Known rows, with every step that occurs
duvik, talo, vabof, robi, tutun, tovof, sofil, sogas: [ 24  35   5 -18  20  66 -11 -15  40  36 -55  -6  12  67 -29 -27   4 -40
  15 -13  53  15 -14  20 -30   6  48  -8  54  31 -23  -9 -50 -26  51  15
  23 -10  12 -21  39  21  -4 -26  24 -36 -14  39]
tovof, sofil, sogas: [ -7  36   1 -17   7  27  -6 -21  20   7 -38   5   1  29  -7 -29  -1 -18
   7  -5  41   3  18  -5  -8  12  33  -2  29   1  -3  -2 -23 -10  15 -25
 -12  -3   3  -3  41   7 -14   8  -7 -29  11   8]
robi, tutun, tovof, sofil, sogas: [-21  24  -3 -29   6  39  -7 -11  22  23 -54 -14   8  45 -23  -7   6 -26
   3 -27  59  18  27  -2  -4  18  31 -12  33  13 -18   0 -34 -13  26 -12
  -1 -32   0 -18  42  -3 -14   2   7 -27   6  -5]
tutun, tovof, vigiz: [ -7 -12  -1 -13  -5 -18   7  -4  -7  27 -33  -6  22  16 -18  -1  -8 -18
   2  -8 -15  -9  -3  -2  13  18  28 -20  16  -1 -31  -9 -11 -14   7  10
   8 -19  11  -8  17  -7   8  -2   7   6  -7 -10]
tutun, tovof, sofil, sogas, mevir, vetud: [-30  23  -5   0  28  34  12 -21   7  46 -76  -5 -15  24 -24 -37  -8 -25
  11  28  57   5  24  -4  25  18  20 -21  29   9 -24  13 -30 -40  16 -10
  14 -22  -4 -11  58  -5 -18  -5  -7 -24   6  27]
vabof, tovof, sofil, sogas, mevir: [ -6  39 -11 -23  20  13  -8  -9  51   9 -47   0  16  24 -15 -51   9 -14
  14  -1  43  11   5   0  14  21  34  -3  54  21  -8   8 -48  -7  10 -16
  12   0   9   1  55   5 -26   2  24 -17  14  20]
vigiz, tovof, tutun: [ 24 -19  -8 -48  -9 -13  -1  16  26   3  -6  -2   6   9  10 -21  -1  -7
   3  -4 -23  -3   3   9  16  15  13 -14   3  19 -27 -15 -12   4 -11  -5
   6   2  10  -5   6   1 -16 -21   1  18 -15   1]
robi, tutun, tovof, vigiz, talo: [ -3 -34   9 -30   2  10  32  19   5  20  -6  -3   1  28  -2   0  -5 -36
  12 -18 -16  12 -14   0 -13   9  46 -22  19  21 -41  -9 -22 -10   7   9
  11 -36  10  -2  15 -16 -26  -8  40   3 -26 -12]
tovof, vabof, robi, tutun, talo, duvik: [  5   3   5 -17  11  42 -16  21 -10  36  -3   3 -27  19 -16 -43 -27  -6
  -3  14  11  18 -15  -6 -25 -14  29   8  28  44   7 -19 -45   3  -5  42
  14   0  22  15  13 -23   7   0  17  25 -50  34]
mevir, sogas: [-10  15 -12 -22   6  14  24 -21 -21   2 -19  10 -25  25  -2  -3   7 -21
  18  17  23  14  23   2  14  -4   9  -3  -6  16   8  -3 -13 -30   6 -20
  12 -14  -6  21  38  14   0  -1  -6 -14  10  -7]
robi, tutun, tovof: [-17 -15  -3 -14  -3  16  -4  11   0  19 -17 -23   9  22 -17  29   9 -10
  -2 -25  21  18  14   2   6   8   0 -13   6  17 -18   3 -12  -5  12  15
  14 -36  -2 -19   3 -11   0  -7  17   1  -3 -17]
vigiz, tovof: [  4 -13   7 -21 -10 -27  -4  12  13   9 -10   3   0  17  13 -23  -8 -19
  15 -21  -6   3  -6  23  -2  17   4 -12  10  25 -30   0  -5  13  -2  -5
   9 -12  13   6   7  10  -4  -3  10  19   9 -18]
vigiz, robi, tutun: [ -9  -6 -21 -17  -8  24  -7  19  32   3   8   3 -15  14   0  -2   7 -21
  17  -6  39  26  11   2 -24 -15  -9   0 -11  22  -1   3 -47  -7   4  17
  -5  -1  -6  -2 -25 -18 -23 -15  25  24  16   8]
vigiz, tovof, tutun, talo, vabof, robi: [ 42  -1  -3 -21  -9  23 -23  36  27  31  -7  20 -14  20 -18 -68 -23 -19
  30   5 -28  -7 -28  22 -11 -12  37  -5  28  46 -24 -18 -33  -2  14  29
  27  16  24   8  -2  12  15 -42   4  16 -36  43]
duvik, talo, vabof: [ 47   9  17   6  24  14  -5 -17  16   5  -8   0  15  20   2 -15  -4   2
  -4  12 -23   8 -36  26 -11  -4  19 -12  24  10   6  -3  -1  -8  29  24
  21  12  15  -3  -8  37  19 -15   8 -27 -37  43]
vigiz, robi, tutun, tovof, vabof, talo, duvik: [ -3   8 -25 -11  18  11   1  11   5  40   2  11 -17  42   5 -62 -21 -29
  -1   8  14   1 -12   3 -19  -2  36 -23  27  58 -12 -23 -60  -7  -5  44
   6 -11  38   6  16 -30 -21   3  34  30 -38  11]
talo, vabof: [ 12  25 -13   6  10  -6 -29  -1   6   5 -13   8   1   4   3 -25 -16  16
  -2  12 -31  -3 -10  19   0  -3  14 -20  20   2   7   4 -13  -2  16  19
   7  15  12  -5 -20  12  18  -1 -14 -18 -25  42]
sofil, sogas: [ -3  10   5  -9   0  23  -5 -15  10   5 -10   4   8  13 -10 -20   2 -21
   3   3  31  16   9  16   3  -5  11  -7  26  -7   9  -9 -12   2  13 -34
   4  -7   2   3  23  12 -11   6   4 -23   5   1]
sofil, sogas, mevir, vetud: [-22  12   1   5  24  33   2 -24   1  25 -40   3 -21  -2 -14 -25  -5 -13
   9  48  52  15  18  10  26  -9  -6 -15  20  -6  -1   6 -23 -25  10 -24
  19  -5  -7   0  34   2 -22  -2   0 -21   2  38]
sogas, sofil: [ -2   5  -6  -9   4   8   7   1  26   3 -13   5  -6  -2  -2 -22   6 -10
   6   4  28  16   2  -2   6   8   8  -3  14   9   0  16 -13 -12   0  -6
 -17 -11  -3   2   9  -6  -1  -7  -7  -8   1   5]
tutun, talo, vabof, tovof, sofil, sogas, mevir: [  7  43   1 -17  23  26 -23   2  47  22 -51   5  11  30 -28 -83  -7 -11
  15   3  19  19  -4  11  15  12  56 -12  71  35   2  10 -44  -3  23   2
  23  -3  22  12  48  17   2  -3  18 -30 -16  43]
tutun, talo, vabof, tovof: [ 17  19  11   8  -1   6 -13  23   9  12  -2  15   5  16 -13 -41  -6  -4
   7 -10 -36   0 -28  25  17  -1  31  -2  37  44 -12   3  -8  24  15  24
  19   6  35  12  13  25  28 -10  19 -16 -38  24]
vigiz, robi, tutun, talo, vabof, tovof, sofil: [  6  40 -12 -15   1  27 -14  29  47  17 -24  17 -15  44  -8 -52  -5 -20
  23 -25   7   6 -11   4 -16   5  47   4  29  64 -25  13 -58   4  19  46
  -7  11  29   2  12   4   2 -21  23  -2 -15  33]
vetud, mevir: [-27  16   7  15  -7  -3 -19 -19  -3   4 -41  -9   5  21  -6 -36  10  10
 -16  -6 -14   0  13   5   7   2 -11  39   8   7  43  -3  11  -7  -6   2
  28  -1   2  -3 -10 -27  -5   5   9  21 -20   8]
robi, tutun, talo: [ -3 -18  27 -14  -7  44  -4  17   1   6   8 -12 -16  10 -24  12   1  -2
   2 -17  21  34   5  -4  -3 -19   3  12   3  18   5   1   1  12   6  10
   8 -29  -2   8  -2  -2   7  -3  20   1 -22  -4]
tovof, sofil, sogas, mevir, vetud: [-24  35  -4  -2  30  37   4 -27  14  27 -64   3 -28  11 -15 -34  -9 -10
  13  41  59   6  23  -5  18   6  11 -11  23  -1 -11  12 -34 -34  10 -16
   7  -1  -8  -6  49  -2 -25   1 -10 -26   5  45]
robi, tutun, tovof, sofil, sogas, mevir: [-20  19 -14 -36  22  31 -18 -10  43  24 -63 -23  14  35 -31 -25   7 -13
   8 -11  64  34  28  -7   5  20  30 -17  46  11  -5  10 -51 -25  20  -6
  16 -33  -7 -14  39 -12 -23  -1  19 -16  13  13]
tovof, tutun: [ 21  -6 -11 -28   0  11   3   5  14  -5   4  -5   4  -7   0  -2   5  10
  -8  14 -16  -7   8 -10  18  -3   8  -4  -7  -4   3 -16  -8  -6  -9   0
  -4  14  -1  -9  -2  -6 -11 -17  -9   1 -25  18]
robi, tutun, tovof, vigiz, talo, duvik: [-13 -13   4 -28  17   9  29  11 -17  42  -8  -4   1  22  11 -20 -26 -27
   1   3 -10  17  -9  -5 -24  20  41 -20  28  34 -19 -16 -34  -7 -10  21
   6 -24  25  17  28 -36 -26   9  27  21 -43  -1]
duvik, talo, vabof, robi, tutun, tovof: [ 28  -4   2  -3  11  44  -7   9  22  32 -20 -12  11  43 -25   9   7 -25
  10 -12  16  14 -29  23 -22  -4  16  -7  25  36 -25  -7 -31 -19  39  43
  39 -12   9 -20   0  13  11 -37  36  -4 -25  29]

Rows
[  2  10 -20  -5   0  27 -27  22  12  35 -23  -5   0  27 -24   0  -4 -14
  15 -13  12   6  -8  18 -13  -4  12 -15  21  29 -22  -1 -41 -14  29  41
  28 -10   6 -22  -9  -6  10 -26  17   3 -14  26]
talo, vabof, robi, tutun, tovof
[ 19  19  10  -7  -3 -10 -11  10  11  15 -20  16  11  15 -14 -35 -15  -5
   7  -2 -48  -7 -31  20  20   3  46 -10  43  26 -27  -6 -19  18  14  25
  15  12  39  11  17  18  23  -3  23 -12 -42  32]
tutun, talo, vabof, tovof, vigiz
[ 12 -15  18 -36   2  10  10  20 -10  36  -1  -2  -5   9   3 -59 -29 -10
  -3  10 -16  15   2  -2   0  14  25  -4  18  48   0 -24 -10  11 -22  12
   5 -11  30  33  27 -13   2  -6  -4  34 -48   1]
vigiz, tovof, tutun, talo, duvik
[  1  25   2   9  17   5  11 -11 -16  20  20  13 -14   6  16 -30 -24  -2
  -1  21  13  -8 -13   0 -14   0   9   3  13  29   7 -18  -9   7 -16  16
  -2   5  30  24  33 -17 -14  19  13  16 -31   6]
vabof, talo, duvik
[ 13   5 -20 -24   2  29 -30  16  24   3  -6   3 -22  19 -13   0   3  -2
   4   0  12   2 -16   4 -17 -22  14   1  14  16 -18  -9 -55  -5  10  29
  16  14  -3 -24 -14 -11 -11 -14  26   6 -16  41]
tovof, vabof, robi, tutun
[-32  29  -6  -8   1  11   4 -36 -24   5 -54   3 -24  43  -9 -38  17 -11
   6  13  11  13  35   7  20  -3   1  31   2  22  47  -7  -3 -36   0 -19
  39 -16  -4  18  29 -11  -5   3   2   4  -8   1]
vetud, mevir, sogas
[ 12  -5  -8 -11   9  11  -6   4  11  12   1  -1 -11  41 -13 -13   0  -8
  -8 -15  -2  -8 -16   9  13  -8  37 -24  24  30 -33 -15 -23   1  11  27
  18 -27  21 -24  13  -2  -9   3  38 -10 -37   0]
robi, tutun, tovof, vabof, talo
[ 24   5 -13 -28  -4   3  10  17  21  -8   9   3  16   2   2  -4  17   1
  -5   1 -24 -13  -6   0  32   8  13   5  10  23 -16 -15 -17  12 -11   2
   4  23  15  -7  19   3 -16 -22  16   0 -29  13]
vabof, tovof, tutun
[-11  19 -17 -29   9  18  24 -16   8   3 -31  14 -29  18  -3 -26  12 -28
  22  19  51  29  21  -1  20   3  18  -7   8  24   8  12 -26 -37   4 -25
  -5 -25  -8  20  43   6   0  -7 -13 -21  10  -2]
mevir, sogas, sofil
[-12  60 -15   2  34  24 -13 -18  25  29 -71  15 -19  19  -8 -54 -10  -5
  14  38  31  -3   2  19  30  12  26 -22  47  21 -22  16 -50 -21  22   0
  14  17  16  -8  52  13 -14  -4   1 -39 -15  70]
talo, vabof, tovof, sofil, sogas, mevir, vetud
[  2  44   0 -31  23  43 -35   3  56  17 -50  -5   5  34 -30 -56  -1  -3
  14  -4  37  37   5  13  11   6  47  -9  70  36   0  13 -57  -1  25   7
  21 -10  17   4  40  11  -7  -2  29 -30 -19  47]
robi, tutun, talo, vabof, tovof, sofil, sogas, mevir
[ -3 -16 -15 -25   7   3 -20  12   7  16 -30 -17   5  31 -17  -5   5  -4
 -21 -17 -14   6   0   3  15   7  31 -31  20  18 -24  -4 -31  -7  11  27
  18 -25   8 -31  -5  -7   5  -1  18  -9 -29   7]
robi, tutun, tovof, vabof
[ 17 -15  10 -17  -6  50 -18  26  15  15   0   4 -27  24 -34 -21  -3 -12
   8  -9  10  16 -18  -1 -13 -30  28  11  17  32 -11 -10 -34   1  11  31
  18  -9   5  -3  -6  -5   9 -17  29   7 -30  25]
tovof, vabof, robi, tutun, talo
[ -4   6  14  -8   4  53  -3  20 -12  39   8   1 -24   8 -15 -21 -22 -10
   8   9  34  26  -3  -7 -32 -13   5  22  15  42  12 -14 -30   4  -6  31
   9  -5  15  27  16 -25   3  -3  17  34 -33  18]
vabof, robi, tutun, talo, duvik
[ 27  26  -1 -12  20  44  -6   0  32  33 -51 -10   4  58 -20  -4   2 -20
  12 -20  25   0 -24   2 -33  12  40  -3  29  40 -35   2 -42 -29  39  51
  18  -4  10 -27  18   9   6 -30  20 -13 -17  36]
duvik, talo, vabof, robi, tutun, tovof, sofil
[  1 -33  10 -14   2  -5  42  14  -4  26  -8   5   8  25  -1 -27 -11 -44
  15 -11 -33  -4 -22  -1 -10  15  55 -24  21  19 -39 -11 -10 -12   4   3
  12 -30  14   6  24  -8 -15  -9  29   3 -22 -18]
tutun, tovof, vigiz, talo
[  7  -8 -15  -7   4  36  -2  32  16  35  -6   4  -9  35 -13 -19  -6 -34
  22 -16   0   6 -22  18 -28  -5  34 -19  27  44 -31  -2 -40 -17  27  35
  29 -18  11 -14  -4  -9  -8 -33  31   3 -26  19]
vigiz, talo, vabof, robi, tutun, tovof
[ 14  34 -13   4   6 -13 -19  12  16   1  -8  15  11  12   5 -26   1   4
   2  -4 -34 -11 -26  30  16   8  17 -12  34  32 -16   4 -21  19  13  21
  14  25  30  -3   8  22  12  -7  14 -17 -26  31]
talo, vabof, tovof
[  9  45   3 -17   7  24 -23  18  30   8 -32   5  -9  37 -10 -22  -3   8
   7 -28  -3   2 -11   6   0  11  43   3  37  48 -25  15 -34  14  19  37
  -1   6  27  -5  23  10  13  -6  17 -22 -31  33]
robi, tutun, talo, vabof, tovof, sofil
[ 26   8  -7   0  11  -2  -5  -5  11  -2  14  18 -15  22   2 -37  -8  -2
  -6   5 -19 -23 -29   8   8 -15  38 -14  19  18 -20 -16 -12   6   2  15
   7   2  24 -10  12   8  -8   9  24 -13 -34  12]
tovof, vabof, talo
[ -3  47 -19 -19   8  49 -33  -1  34  36 -59   2   0  51 -30 -36  -6 -29
  19 -15  49   7   7  14 -19   7  44 -16  50  25 -22  -1 -60 -24  41  12
  10  -6  10 -23  31   2  -4 -16   5 -26  -3  37]
talo, vabof, robi, tutun, tovof, sofil, sogas
[-12   5   6 -23  -3  23  11  23   7  36   0  11  -7  20  -5 -43 -20 -30
  12   2  16  27  -9  -1 -17   0  26  10  25  58  -6 -15 -54  15 -10  36
   1  -1  37  36  24 -24  -8  -1  39  40 -30  13]
vabof, tovof, vigiz, robi, tutun, talo, duvik
[ 36   2   4 -14   5  23 -20  15   9  11  -3   2   0   3 -18 -44 -18  14
  -4  16 -45   7  -7   6  16 -15  34 -16  19  15  13 -10  -6  -3  10  23
  10   8  17   5 -12  11  24 -18 -18 -17 -58  44]
tovof, tutun, talo, vabof
[-31  31 -12 -16   4  18  11 -31   4   7 -63   8 -25  36 -10 -55  21 -19
  12  15  38  28  33   3  24   7   7  25  13  29  41  10 -15 -45  -1 -24
  19 -26  -7  17  33 -15  -6  -2  -6  -4  -5   5]
vetud, mevir, sogas, sofil
[ 12  21  10  -6  -1  22 -23  27  17   7   0   6  -2  19 -13 -15  -2   4
   4 -18 -17  15 -20  27  14  -7  22  -1  34  46 -12   6 -20  29  18  30
  20  -1  30   4   5  19  19  -8  31 -17 -41  29]
robi, tutun, talo, vabof, tovof
[ -4  -6 -10 -24  -9  12  -6  10  11  30 -31  -8   6  23 -27  19  -3 -23
  14 -11  15   0  -8  -1  -8   3  18  -6  16  11 -42 -13 -42 -17  15  27
  15 -12   4 -18  10 -17  -4 -17  31  18  -6  11]
vabof, robi, tutun, tovof, vigiz
[-12 -12  -2 -29  -4  -1  -5  -1   4  21 -32 -19  14  19 -20  29  -1  -9
   0 -17   4   8   8  -1  10  11  16 -17  13  -1 -32  -6 -24  -9  10  17
   9 -26   5 -16   7 -13  -1   1  22   5 -11  -2]
robi, tutun, tovof, vigiz
[ -6   4 -21 -30 -13   5  -3  20  42   3  -4  12  -1  22   0  -3  10 -28
  21 -12  22  14  -7   8 -10  -5  10   1   8  31 -28  -2 -65   5   4  21
  -3  11  14  -1  -2 -13 -27 -15  50  26   6  14]
vabof, tovof, vigiz, robi, tutun
[ 31   9  -6 -24   6  18  -3   5  53   8 -10  10  10  39   1 -13   8 -27
  19  -1   5  22 -34  28 -17  -7  25  -7  25  38 -25  -7 -63   0  26  39
  15  20  26  -3  -8  15 -13 -27  57   5 -21  48]
duvik, talo, vabof, tovof, vigiz, robi, tutun
[ -5  20  -6 -40  17   0 -17 -10  50  19 -57  -5   8  30  -7 -64  -6 -18
  21  -4  43  20  12   8  -1  27  32 -18  49  18 -15   8 -44 -13  10 -22
  13 -17   6   4  43   4 -26   1  11  -4  24  11]
vigiz, tovof, sofil, sogas, mevir
[ 23   1 -15   1   6   9   6  25  13  41 -17  25  -3  29 -10 -58 -25 -43
  32   6 -39 -20 -46  17 -31  -3  61 -23  38  34 -38 -13 -43 -23  25  34
  26   7  24   0   6  -3  -1 -32  21   5 -29  36]
tutun, tovof, vigiz, talo, vabof, robi
[ 10 -11 -24  -8   2  14   0  16  29  20   6  13 -14  49 -10 -43   1 -37
   8 -12  11  -6 -18   9  -3 -15  41 -24  17  46 -33 -15 -47  -7  12  34
  15 -21  23 -17   3 -10 -17 -11  46   9 -21  -1]
vigiz, robi, tutun, tovof, vabof, talo
[ 26 -15  16 -22 -11  27  17  30  12   7  15   2   7   6 -19 -24   9  -8
   0  -6 -22   2  -9  -3  29  -5  29  15  13  38  -8 -16   0  18  -7   8
   9  -1  20  11  26   7   5 -25  20   2 -42   1]
vabof, tovof, tutun, talo
[-36  24  -6 -14  27  51   0 -19  14  39 -76 -15 -21  28 -28 -11  -1 -15
   8  21  77  22  33  -3  22  12  10 -21  27  10 -25  15 -45 -37  19  -6
  14 -28  -9 -19  49 -12 -26  -4   6 -24   1  32]
robi, tutun, tovof, sofil, sogas, mevir, vetud
[  7 -11  19  -8 -13  58  -7  27  10  17  11  -1 -27  13 -33   2  -1 -15
  20 -13  34  24  -7  -2 -21 -29   5  25   4  29  -5  -6 -18   4  10  21
  16 -14  -3   6   1  -6   4 -21  29  15 -14   9]
vabof, robi, tutun, talo
